Every row comes from one small tree of marks. Brackets hold a mark, then the marks that hang from it, in alphabetical order. Every link used is in the known rows. Which tree was each row made from?
Known rows
(turir (suda (budug (binef vezot)))): [ 24.5   4.8  26.6  16.1 -17.3  16.2   3.3 -21.3 -19.4   5.5   0.2  18.3
 -12.6  53.0  11.0 -17.4 -36.9  71.9  -2.1 -14.7  30.4]
(levavem (binef (budug keto) vezot) rizif): [-17.3  66.8 -33.1  71.1 -18.4 -29.8   1.4 -39.3 -17.7 -19.1   3.1  26.1
  13.5  40.5   6.1   9.9 -44.2  31.6 -34.4 -59.7   8.5]
(budug (binef levavem) keto suda): [ 26.9  66.8  58.6  56.0 -46.3  45.7  20.5 -23.9 -38.3  53.1   0.4  15.6
 -28.5  -0.6  21.7 -18.8  11.5 -11.3 -18.9   7.5  -2.9]
(vezot (binef (budug suda) levavem)): [ 30.0  39.6  12.1  29.7 -11.9 -24.1  28.6 -20.9 -37.0 -22.6 -17.9  26.5
 -10.8  34.4  -6.7  11.7 -19.8   1.1  16.9 -30.8  -3.7]
(rizif (levavem (binef (budug keto)))): [ 11.2  70.1 -17.4  50.0 -58.6 -24.3  18.1 -31.7 -32.8   3.4   9.2  15.8
   3.5   0.2   9.1  40.4 -28.5  14.7 -38.4 -13.1 -27.1]
(levavem (binef budug vezot) rizif): [-16.8  41.0 -43.7  42.4 -18.3 -39.5  -3.8 -45.0  11.4 -32.6   0.4  24.7
  21.9  58.2  -7.1  10.0 -50.6  39.3 -16.7 -64.7  23.2]
(rizif levavem): [ 11.6  11.7   5.5   7.2 -53.6 -11.9   1.9 -29.4  -9.7  24.1   5.6   2.1
  28.0 -18.3  28.5   7.4 -18.4  -5.6 -11.6   8.3  14.1]
(budug binef suda): [ 25.3  24.8  23.6  21.5 -18.1  17.7  -8.3 -14.9   8.8  19.6 -14.9   9.7
 -15.7  -6.3   9.9  -5.9  25.3  14.5  -2.2  -4.5   2.8]
(budug suda): [ -3.7   0.5  12.9   3.7  -8.8 -25.4  -6.3   7.4   9.3  -7.0  -5.5   5.6
  10.7 -15.4  20.1   3.9  12.8  -6.9 -16.6   9.9  -2.3]
(levavem rizif): [-10.6   7.4  -6.0   6.6 -14.1 -12.2   1.2 -25.7   8.1  -3.4  -4.3 -10.2
  19.5  -8.1  -3.0  -8.5 -22.4  10.3   2.4 -20.9  27.9]
(suda (budug (binef levavem) keto)): [ 25.3  40.9  58.7  52.3 -12.1  48.2  37.5 -42.4 -29.4  26.0  13.8  17.5
 -55.2  44.6 -12.3 -16.2 -11.6  59.9   0.2   7.9 -17.2]
(levavem (binef vezot) rizif): [ -6.2  41.1 -45.1  36.6 -36.0 -16.8  -4.9 -37.8  20.5 -22.9   1.1  25.1
  45.8  18.5   9.9 -18.0 -47.7  19.2 -19.6 -47.9  47.8]
(suda (budug (binef (levavem rizif) vezot))): [ 13.1  12.0  39.6  42.5 -17.3  23.0  15.2 -76.2   9.8  17.1   9.8  24.0
 -14.3  80.0  -4.2 -36.6 -43.1  71.8  16.6 -27.2  41.3]
(budug (binef levavem vezot) keto): [ 22.8  57.2  42.8  70.1 -35.4  66.6  16.0 -41.8 -42.1  70.6   7.4  30.1
 -20.7  44.2  34.4 -38.3 -11.5  -9.3  -8.0 -12.7  24.7]
(suda budug): [ -0.3 -17.5  16.6   4.8  22.0 -18.6  10.2 -12.3  13.9 -28.1   7.6   7.7
 -18.1  31.6 -18.1   5.3  -9.4  64.1   0.7   4.8 -15.5]
(turir (suda (budug binef keto))): [ 30.8  35.2  36.5  30.2 -21.7  30.9  21.6  -5.4 -47.8  11.3  -1.0   4.3
 -37.2  15.9   0.6  -1.2 -17.9  61.3 -12.5  -2.3  -5.0]
(suda (budug keto)): [ -4.5  11.9  26.3  37.5  18.2  -7.4  19.9  -4.6 -16.3 -11.9  11.7   8.8
 -26.7  15.1  -3.3   4.1  -4.1  52.8 -17.3  12.0 -34.6]
(binef (budug suda) (levavem rizif) vezot): [-27.1  16.2  28.7  33.9 -24.1 -46.4  -1.0 -53.9  -4.5   9.3   5.1  20.4
  15.3  78.9  19.8  -7.2 -49.8   6.0 -15.3 -39.2  37.4]
(suda (budug (binef vezot) keto)): [ 17.5  25.7  34.6  72.9  12.2  27.9   8.4 -32.6 -13.1  22.6   7.7  32.8
 -34.8  49.4  12.8 -21.5  -1.0  67.9  -7.9 -13.0  -9.3]
(turir (suda budug)): [ 10.2  -7.2  20.1 -15.4 -13.8 -14.2  14.7   5.3 -20.9 -23.4   5.7  -2.1
 -10.1  22.7  -5.8   5.9 -37.3  60.5  -7.1   5.6   8.8]

Write each row's tree
[ 24.6  43.9  -1.2  30.4 -14.6 -10.7  35.7 -50.6 -38.8 -20.9 -16.4  13.2
  -1.4  40.1 -22.4   2.6 -42.1  12.8  32.1 -56.7  23.4]  (vezot (binef budug (levavem rizif)))
[ 18.4  49.6  34.8  77.0 -17.0  24.6 -10.8 -14.4 -22.5  49.2  -8.0  34.7
  -8.3   3.7  48.6 -22.7  23.5  -4.6 -29.7 -11.9   6.0]  (budug (binef vezot) keto suda)
[ 19.5  -6.1  23.6  38.8  13.0  16.6  -4.7 -41.4  14.4   7.5   6.0  31.1
 -24.7  63.5  -0.4 -20.0  -8.3  73.9  10.8 -15.9   9.7]  (suda (budug (binef vezot)))
[-11.7  72.9 -30.9  51.2 -21.3 -25.9  16.7 -27.9 -21.9 -30.3  -0.6   5.5
  -6.0  12.4 -22.6  25.2 -32.6  32.2 -27.6 -47.7 -18.2]  (levavem (binef (budug keto)) rizif)
[ 24.3  30.8  36.1  46.9 -20.2  24.8  12.3 -12.5 -44.6  19.2   3.1  19.5
 -23.8  40.3  27.1 -17.0 -30.8  62.4 -17.8 -12.2  16.3]  (turir (suda (budug (binef vezot) keto)))
[ 34.8  43.0  -2.1  25.8 -32.8  10.8  36.3 -47.3 -25.9 -12.1 -12.5  12.7
  22.2   2.6  -3.7 -24.5 -37.8  -4.6  30.8 -38.5  46.2]  (vezot (binef (levavem rizif)))
[ 28.5  54.1  -7.3  56.0  21.3  -9.5  22.7  -3.0 -58.6 -17.0 -18.5  22.0
 -21.0  11.3  -6.4  19.8   0.7   6.9  11.1 -37.9 -30.8]  (vezot (binef (budug keto)))
[-17.6  35.2  30.4  58.8 -10.1  -1.1  12.6 -32.4 -49.4  35.7  16.9  26.6
 -19.9  84.3  19.8  -1.5 -33.8  -3.2 -20.8 -22.3  -2.4]  (binef (budug keto) levavem vezot)
[ 16.1  31.4  27.0  39.3 -44.6  45.2   5.2 -73.4  -3.3  50.0   3.0  17.0
   7.7  54.6  16.2 -47.2 -34.0   7.6  16.1 -36.8  65.8]  (budug (binef (levavem rizif) vezot))
[-18.1  43.1 -35.1  46.1 -25.9 -62.4 -10.4 -39.2  16.7 -38.1  -4.0  28.8
  30.3  43.6   6.3  13.1 -45.3  33.2 -30.3 -56.8  20.8]  (levavem (binef (budug suda) vezot) rizif)
[ 14.0  35.0  39.6  45.4 -51.6  20.5  -1.1 -64.1   6.4  41.2  -3.7  23.4
  15.2  35.2  32.4 -41.7 -24.7   1.2  -1.9 -30.3  63.5]  (budug (binef (levavem rizif) vezot) suda)
[-18.5  20.3  20.5   8.6 -21.4 -17.8  20.9 -55.7 -16.4   0.9   6.9  -7.7
 -16.5  60.6 -30.3   8.7 -45.4  15.4  10.8 -31.8  13.2]  (binef budug (levavem rizif))
[ 18.2  41.0 -28.6  35.1 -70.4 -16.2  -1.2 -41.0   0.6   6.5  10.5  33.7
  51.4   7.0  41.0   0.8 -42.0   1.7 -31.5 -14.0  33.3]  (rizif (levavem (binef vezot)))
[ 20.6  57.7  55.7  73.0 -45.8  43.6   9.6 -32.5 -35.1  62.4   3.9  36.3
 -11.8  28.0  48.1 -33.4   1.6 -11.3 -27.1  -5.3  21.3]  (budug (binef levavem vezot) keto suda)
[ 22.5  30.2  39.3  51.9  12.1  32.4  20.1 -25.3 -17.1  12.5   5.4  14.6
 -49.7  22.1 -11.3  -3.8   8.4  69.0  -3.9   0.6 -29.7]  (suda (budug binef keto))
[ 22.4  48.6   8.5  34.0 -21.6 -33.9  30.7 -43.2 -30.1 -24.7 -21.7  17.5
   8.1  28.5 -10.8   4.0 -34.6   6.7  19.2 -48.6  21.1]  (vezot (binef (budug suda) (levavem rizif)))
[ 33.7  10.4  29.7   1.2 -19.1  21.4  14.6 -14.6 -20.7  -2.7  -1.5   1.9
 -28.4  29.7 -12.9  -1.6 -28.4  73.7   5.3  -6.4  13.3]  (turir (suda (budug binef)))
[-23.5  24.4  20.2  63.5  15.9 -44.5 -12.7   0.7 -29.8  12.9  -0.6  30.8
  -8.6  45.5  38.3  14.7   0.4   1.3 -41.0 -23.8 -19.2]  (binef (budug keto suda) vezot)
[-12.6  11.2  14.9  25.7 -37.7   1.9   6.6 -55.5  -1.6  25.3  12.6  14.6
  33.8  51.5  27.2 -40.3 -55.5  -8.3  -2.0 -28.0  66.1]  (binef (levavem rizif) vezot)
[ 24.0  27.8  29.8  33.3 -34.2  57.9   4.7 -50.4  -8.3  51.4   4.5  28.0
 -11.3  60.5  17.2 -38.9 -19.5  -0.2  13.7 -17.9  44.4]  (budug (binef levavem vezot))
[ 24.7  53.6  -0.7  58.1  13.9 -29.9  18.4   2.9 -53.0 -23.4 -22.4  25.8
 -14.8  -2.8   8.6  22.9   9.9   3.4  -5.0 -31.3 -31.7]  (vezot (binef (budug keto suda)))
[ 23.4  54.7  37.8  58.1 -20.1  30.6   4.7  -7.4 -22.7  36.9  -9.9  13.5
 -25.9 -25.0  24.1  -6.3  32.5   0.5 -23.3   1.2 -16.9]  (budug binef keto suda)
[-21.4  51.2  41.9  47.8 -28.6 -29.7  24.4 -36.0 -38.4  13.3   6.9   0.2
 -15.7  29.2  -0.5  12.3 -28.8   1.7 -27.1 -20.8  -7.6]  (binef (budug keto suda) (levavem rizif))
[ 17.8  15.1  21.4  40.6 -15.8  12.7 -19.5 -22.2  13.2  28.3 -10.0  31.0
   5.7  20.0  37.2 -24.0  12.0   6.1  -9.3 -16.4  27.3]  (budug (binef vezot) suda)
[ 21.8  29.0  42.7  37.7 -42.4  29.0  -2.1 -40.8   0.4  44.9  -1.3  32.6
   1.2  45.2  34.9 -35.6  -8.6  -4.8  -4.2 -10.4  43.3]  (budug (binef levavem vezot) suda)
